Known rows, with every step that occurs
Q L E: [ 2.27 -1.80  3.23  1.48 -0.01  1.85 -0.42 -0.53  4.33  5.79 -2.64 -3.18
 -1.34 -5.11  0.41 -1.15  1.08 -1.87  0.01]
L E T: [ 0.99  3.65  0.97  0.61 -3.34  1.01  1.22  3.46  1.98  5.90 -3.69 -2.54
  0.98 -4.71 -1.00 -0.03 -1.73  1.79 -1.50]
Y Q G E: [ 0.96  1.15 -2.88  1.66  2.27  2.02 -0.79 -4.66 -1.39 -3.43  2.67 -2.66
 -1.27 -0.77 -2.47 -0.72  2.57  1.48 -0.10]
L E Y Q G: [-1.72  5.04  2.98 -2.28  0.32  3.97 -1.97 -3.69  0.32  0.92 -0.46 -1.45
 -1.99 -2.73  1.31 -5.09  0.49  2.78 -3.81]
L E T Q: [-0.20  4.12  1.78 -0.41 -2.01  1.83  0.88  4.04  3.03  3.54 -2.45 -4.88
  0.39 -1.86 -2.64  1.35 -3.31  2.16 -0.08]
Y E L Q G: [ 0.00  4.19  1.50  2.77 -0.34  1.34 -4.18 -2.66  3.14  2.20  3.61 -3.31
 -3.93 -1.72  1.42 -4.82  5.47 -0.01  1.00]
Y E T: [ 2.04  3.65 -1.07  3.59 -3.66  0.58  0.07  2.24  0.53  3.42  0.88 -1.03
  0.19 -1.54 -1.89 -1.48  1.54  3.19 -1.45]
L E: [ 2.02 -0.21  2.59  0.31 -1.26  3.96  0.81  1.71  1.18  5.27 -3.70 -3.38
 -0.26 -4.78 -0.01 -0.74  0.91  1.19 -1.50]
Q G E L: [ 2.55 -1.35 -2.45  3.05 -0.55  0.34  1.23 -2.65  2.82 -0.60  1.25 -3.39
 -1.31 -0.19 -4.70 -2.50  2.73 -1.31 -0.47]
T Q Y E L: [ 1.07 -0.96  1.14  5.13  2.82  3.06 -3.03 -1.05  1.42  2.02  3.55 -3.13
 -2.24  0.52 -0.29 -2.80  1.49  1.90  1.75]
E L Q: [ 4.00  0.26  2.27  0.06 -1.47  2.76 -2.02 -1.38  1.44  5.86 -2.70 -2.44
 -3.51 -5.17  1.32 -3.60  6.80 -1.56  1.35]
Q Y E T: [ 0.53  1.37 -1.43  6.15 -0.55  0.14 -2.05  0.70 -1.31  3.73  3.70  0.04
 -0.72 -1.70  0.00 -1.09 -0.86  3.77 -0.82]
E Y: [ 4.25 -2.32  1.14 -0.75 -3.45  4.02  1.33 -1.20 -0.63  4.02 -2.40 -0.38
 -2.87 -1.79 -2.30 -4.12  3.41  1.17 -5.16]
Q L: [ 4.79 -4.52  1.17  2.56 -0.07  1.54  0.11 -2.83  2.77  4.29 -0.89 -1.87
 -2.12 -3.25 -1.69 -2.05  2.77 -2.51  0.19]
Q G E Y: [ 1.86 -1.47 -2.65  0.60 -2.83  1.62  2.10 -2.71  0.01 -1.60  1.97 -1.98
 -3.90  1.22 -5.13 -2.20  1.98  1.44 -5.66]
Y E: [ 2.90 -0.43  0.51  3.19 -1.18  3.29 -0.15  0.36 -0.38  2.83  0.95 -2.04
 -0.91 -1.78 -1.06 -2.06  4.09  2.61 -1.68]
Q L E Y: [ 2.03 -0.87  3.71 -0.52 -2.62  2.37  0.17 -0.86  4.06  5.75 -2.99 -1.43
 -3.51 -3.88  0.45 -3.29  2.24 -0.93 -3.77]
L Q: [ 3.38 -0.91  1.59 -0.28 -1.24  3.39 -1.45 -1.10 -1.03  4.71 -1.81 -2.92
 -3.86 -4.76  0.79 -1.22  5.02  0.37 -0.26]
T Q: [ 3.10 -2.71  1.22  0.49  0.22  4.29  0.72 -0.40  0.65  1.53 -0.93 -4.55
 -1.29 -0.32 -3.88 -0.39  0.69  0.90 -0.02]

Rows
[ 0.63 -1.72 -2.56  1.90  1.18  1.58  1.56 -1.79  1.51 -3.95  3.59 -6.08
 -2.26  2.83 -6.49  1.59 -0.49  0.85 -0.48] => T Q G E
[ 0.70 -0.62 -0.76  3.43  0.99  0.89 -1.02 -0.08 -0.20  2.36  1.98 -2.31
 -1.21 -0.50 -2.70  0.49 -4.09  2.08  0.64] => E T Q Y
[ 1.33  1.42  3.14  0.31  2.46  2.90 -2.75 -2.68  2.68  4.18 -2.29 -2.00
 -0.96 -6.16  3.09 -1.82  2.78 -0.68  1.58] => Y Q L E
[ 1.79  1.90 -2.18  1.94  1.87  1.11 -1.33 -4.95  1.07 -2.33  1.51 -2.12
 -1.06 -1.11 -2.11 -3.27  4.30 -0.27  1.28] => Y Q G E L
[ 0.31 -2.14  0.77  4.78  3.08  3.86 -2.39 -0.68 -0.96  0.99  4.58 -3.41
 -2.57  0.65 -0.29 -0.47  0.01  3.95  0.24] => T Q Y E
[ 0.34  5.52  1.77  0.80  0.26 -0.10 -2.52 -0.92  3.49  4.79 -2.25 -1.03
  0.06 -6.02  2.19 -0.95  0.05 -0.11  1.72] => Y Q L E T
[ 3.28  0.18 -2.06 -1.23 -1.49  4.15  0.24 -2.30 -3.20 -0.45 -1.05 -0.15
 -3.30 -1.74 -1.28 -1.74  6.45  3.05 -3.67] => G E Y Q
[ 1.33 -0.78 -1.75  2.01  0.63  1.07  0.98 -2.13  4.00 -2.91  2.35 -5.89
 -2.00  2.45 -6.25 -0.96  1.01 -0.80  1.00] => T Q G E L
[ 1.35  1.46  1.77  0.78 -0.10  1.33 -2.89 -4.03  2.91  3.05  0.73 -3.37
 -3.60 -3.01  0.04 -4.69  3.97 -2.38  1.19] => E L Q G
[ 0.46  2.29  0.75 -1.28  0.15  3.68 -1.88 -6.09 -1.11 -0.23  1.17 -0.12
 -2.75 -1.05 -0.73 -6.03  1.90  1.75 -3.83] => E Y Q G
[-0.37  2.86 -0.86  1.42 -0.60 -0.12  0.33 -1.02  3.10 -0.60  2.67 -4.16
 -0.45  1.81 -5.85 -0.83 -4.73  0.76 -0.21] => E T Q G
[ 2.92 -2.37 -1.36  3.55  1.25  1.19 -2.98 -2.09 -0.93  3.34  0.75 -2.39
 -5.22 -4.48  1.52 -0.36  6.02 -0.18  1.54] => G E L Q Y
[ 0.59  0.68 -1.51 -1.08 -2.82  1.47 -0.74 -3.17 -0.49 -0.51  2.44 -2.64
 -6.82 -0.62 -2.03 -1.49  4.55  1.24 -4.30] => L Q G E Y
[ 0.63  4.08 -0.34  2.68 -2.22  1.39 -0.15  2.73  1.73  1.31  1.94 -3.36
 -0.42  1.03 -3.41  0.19 -0.47  3.73 -0.10] => Y E T Q
[ 1.01  2.89  0.02  3.82 -1.15 -0.70 -1.15  0.63  5.01  1.72  3.11 -3.24
 -1.57  0.75 -2.67  0.05 -0.11  0.86  1.64] => Y E T Q L
[-2.78  5.47  1.43  0.24 -0.82  0.32  0.09  1.58  4.55  0.82  0.85 -5.48
  0.21  0.05 -3.75  0.08 -6.31  1.51 -0.28] => L E T Q G
[ 2.15  1.49 -0.31  0.76 -2.03  1.38  1.05  1.54  1.56  2.32 -0.99 -3.50
 -0.23 -0.15 -4.61  0.59 -2.03  1.49  0.07] => E T Q
[ 0.59  0.55  1.21  0.60  0.22  2.06 -2.28 -3.62  0.55  1.87  1.79 -3.42
 -4.21 -2.86 -0.18 -2.10  2.04 -0.31 -0.58] => L Q G
[ 0.66 -1.26 -3.96  3.96  0.58 -0.01  0.40  1.08 -0.89 -0.38  2.81 -3.14
 -1.90  0.56 -4.34  3.52 -2.66  2.95  0.40] => G E T Q Y
[ 5.21 -2.73 -2.09  2.37 -1.84  1.74  2.06 -0.19  1.34  2.14 -2.27 -2.64
 -0.94 -2.16 -3.54 -1.31  5.61 -0.63 -0.13] => G E L
[ 1.94 -2.98  1.22  2.44  1.84  3.15 -3.84 -2.62 -2.70  4.79  0.92 -1.70
 -4.83 -5.16  2.88 -0.91  2.77  1.11  0.46] => L Q Y
